Each row was made from one path, in order. Every step used is in the known rows, and no mark comes twice. Write each row's path.
In the rows, 128 means zero.
Known rows:
f/y: [130 139 122 124 124 170 157 139 114 102 115 120 109 136 112 137 145 148
 130 149 142 104 156 125 128 127]
f/t/c/u: [152 159 149  77 135 129 111 122 137 133 172 129  89 135 154 154 102 141
 141  99 174 149 117 127 154 138]
l/t/c/f: [131 144 170  73 123 103 141 110 163 130 139 141 144 133 130 114 121 137
 167 132 175 121 125  88 109  94]
y/u/f/t/c/l: [171 158 162  16 152 129 105 142 173 108 161 117  49 135 195 134  88 126
 136 132 133  90 148  92 155 163]
t/c/f/y/u: [169 113 156  18 157 162 151 111 161  79 142 128 120 120 141 139 131 148
 113 153 159 115 171  82 154 128]
u/f/l/t: [106 111 101 116  70 117 103 133 130  88 110 134 104 125 101 134 138 137
 194 163 102  71 153 120 111 134]
l/t/c/u/f: [140 133 140  57 106  64  93 150 177 125 169 134 105 115 117 162 134  89
 158 131 168 111 116 110 107  99]
l/f/y/c: [168 156  78  99 150 149 106 122 113 103 144 123  96 116  76 125 135  96
 174 172 153  99 156 109 149 143]
u/t/c/f/y: [171 127 139  60 114 133 187 131 139  75 152 154 123 144 119 154 150 165
 168 141 164  80 185  83 162  92]
u/f/y/t: [117 109 106  84  83 168 144 141 157  75 120 138  75 146 116 149 143 161
 149 169 113  82 196 131 105 112]
t/c/u/f/y/l: [150 148 142   7 100 152 114 154 173  73 167 129  67 103  85 195 145  88
 151 148 136  68 162 152 124 131]
l/f/t/c/u: [158 157 124  75 143 106 114 109 154 119 195 112  85 141 134 131 105 105
 177  88 192 125 116  98 161 147]
l/t/c/u: [142 151 161  75 129  93 109 135 151 147 150 128 132 118 134 160 113 106
 134 113 196 142  97 107 107 112]
u/f/t/c/l: [147 182 155  59 126 118 129 147 155 121 170 126  56 140 164 130 100 117
 159 133 125  81 141 122 145 139]
l/u/t: [177 130 133 115 136  78 150 156 139 116 166 137 135 117 128 167 140 178
 172 120 130 102 164  95 148 112]
u/f/t: [114 138 108 133  99 121 110 128 141  95 150 124  69 158 138 121 129 153
 179 140 107  95 163 130 138 140]
t/c/u: [160 135 146  61 142 102 117 136 146 140 173 134 125 107 129 164 116  88
 110 111 164 147 112 133 143 124]
u/f: [120 113 106 110 105 100 115 139 156 100 144 131 100 129 110 130 147 108
 155 147 101  91 157 133 126 117]
l/t: [110 143 140 141 115 111 118 127 127 142 110 123 129 138 134 120 121 150
 153 128 159 123 115  99  92 115]
y/l/t/c/f: [126 165 192  39 109 128 121 101 175 116 132 136 130 115 122 137 110 140
 173 136 152 101 121  93  93 116]
c/u: [132 108 124  91 127 104 111 144 138 128 161 124 118 107 115 156 134 111
 122 118 146 155 108 136 130 110]
t/c/u/f/y: [156 126 126  42 118 121 131 159 164  85 177 133  74 116  95 184 153  85
 137 153 155  94 168 135 140 108]
l/u/t/c/f/y: [199 138 157  48 131 111 206 141 165  82 188 144 132 118 109 173 152 183
 189 149 168  73 202  76 166  90]
c/t: [141 111 126 105 103 121 153 137 108 144 109 149 120 134 119 125 123 123
 117 120 105 160 134 115 114 116]
y/u/f: [144  97 115  71 134 105  89 129 167  90 142 124 100 126 144 140 127 114
 124 150 103 104 160 111 130 140]
c/f/y/l/u: [142 144 172  38 118 153 165 130 167  69 162 118  99  91  71 154 150 176
 187 165 123  86 173 116 115 111]
y/u/t: [174  97 119  86 136 108 110 137 128 104 131 139 130 136 167 158 123 169
 121 121 131 117 151  70 146 137]

Write each row's path:
[153 169 120 118 150 132 134  91 147 119 158 109  98 165 148  98  96 121
 186 100 177 100 134 101 163 162] -> l/f/t/c
[211 153 166   8 156 150 155 173 131 104 146 130  93 131 177 167 117 149
 102 136 159  83 167  63 156 145] -> f/y/u/t/c/l
[114 129 138 104 113 135 140 102 134  99 155 123  97 148 138 107 122 188
 183 131 135 137 138 100 142 112] -> c/f/t
[159 166 151  92 141  97 133 124 176 104 188 116  83 131 144 146 118 147
 196 132 130  88 184 128 156 144] -> l/u/f/t/c
[126 161 170  99 121 111 124 161 126 155 121 116 111 121 146 116 104 135
 141 137 160 115  83  91  94 113] -> c/l/t
[151 195 181  71 143 149 148 134 128 145 156 118  79 136 184 115  84 136
 135 110 150 113 112 115 149 152] -> f/t/c/l
[166 133 116  34 130 159 150 117 167  95 160 124 102 125 114 155 116 108
 144 120 192 115 149 105 127 122] -> l/f/y/t/c/u
[136 159 132 102 120 127 124 112 154 107 156 134  77 162 152 130 113 135
 166 132 128  88 170 132 155 150] -> u/f/t/c
[160 152 120  82 137 151 163 160 131 109 153 102  78 129 106 109 132  97
 157 145 164  81 129  92 131 129] -> c/l/f/y
[133  85 105  75  97 119  76 120 138  76 108 127 105 119 126 135 125 151
 161 164 105  87 158  87 114 150] -> y/u/f/l/t
[115 123 128 129  94 142 122 124 101 112  96 126 131 121 114 128 121 158
 170 143 130 109 122 113 116 145] -> f/l/t
[150 135 151  59 131 155 176 119 150  87 147 138 121 126 110 129 138 139
 147 151 160 107 168 110 144 105] -> t/c/f/y
[202 158 130  54 146  92 155 147 153 125 173 133 112 133 148 130 111  89
 166 105 165  74 127  64 158 132] -> u/t/c/l/f
[175 146 136 100 130 107 145 134 136 128 143 157 139 143 153 153 125 136
 144 108 145  98 157  96 161 127] -> u/t/c
[115 139 120  73  84 170 119 147 151  63 123 125  68 128  86 161 153 126
 164 165  99  49 182 143 113 139] -> u/f/y/l
[168 115 141  64 118  93 162 121 154 104 162 165 145 132 137 146 136 146
 163 123 141 105 156  76 156  95] -> u/t/c/f
[199 165 130  51 137 129 183 159 135 108 162 130  87 144 132 140 125 109
 172 126 183  46 153  62 157 128] -> u/t/c/l/f/y
[151 130 170  30 143 150 143 113 156  94 129 121 125 133 149 127 121 168
 139 155 191 107 157  58 116 112] -> l/t/c/f/y/u
[145 127 158  66 135 117 154 104 162 114 154 144 143 122 125 124 124 115
 145 133 144 129 140 113 142 108] -> t/c/f
[166 150 158  26  95 165 168 123 150  68 145 151 105 129 110 179 146 169
 179 141 137  62 184  95 143 120] -> u/t/c/f/y/l
[155 127 155  42 128 132 122 126 163 132 154 143 130 112 153 170 101 124
  97 105 163 159 121 130 114 119] -> y/t/c/u
[183 109 116 109 108 106 151 147 116  85 156 143 132  99 108 168 136 183
 188 130 100  90 174 108 160 141] -> f/l/u/t
[170  89 126  73  94  91 168 135 135  59 172 148 139  92  87 164 148 195
 215 146  97  98 181  92 166 105] -> c/f/l/u/t
[182 175 204  22 151 131 169 151 179 149 174 130 126  88 173 153  79 143
 119 127 135 123 138 115 124 126] -> y/t/c/l/u
[191 110 104  48 110  87 126 127 122  73 180 172 134  63  79 169 136 176
 220 179  87 111 184  97 174 114] -> y/c/f/l/u/t
[152 156 154  17 102 173 167 162 173  98 142 143  69 130 148 149 115 124
 125 166 126  69 178 125 115 116] -> u/f/y/t/c/l
[162 149 117  76 136 182 164  96 160  93 127 126 114 151 127 126 106 128
 147 133 177  90 171 103 125 146] -> l/f/y/t/c
[157 142 125  84 142 108 141 145 145 129 166 108  96 128 118  99 109  77
 159 126 148 102  97  91 129 123] -> c/l/f
[145 122 124  99 127  73 129 147 177 103 179 124 106 103 102 153 146 126
 176 155 106  94 177 133 129 106] -> l/u/f
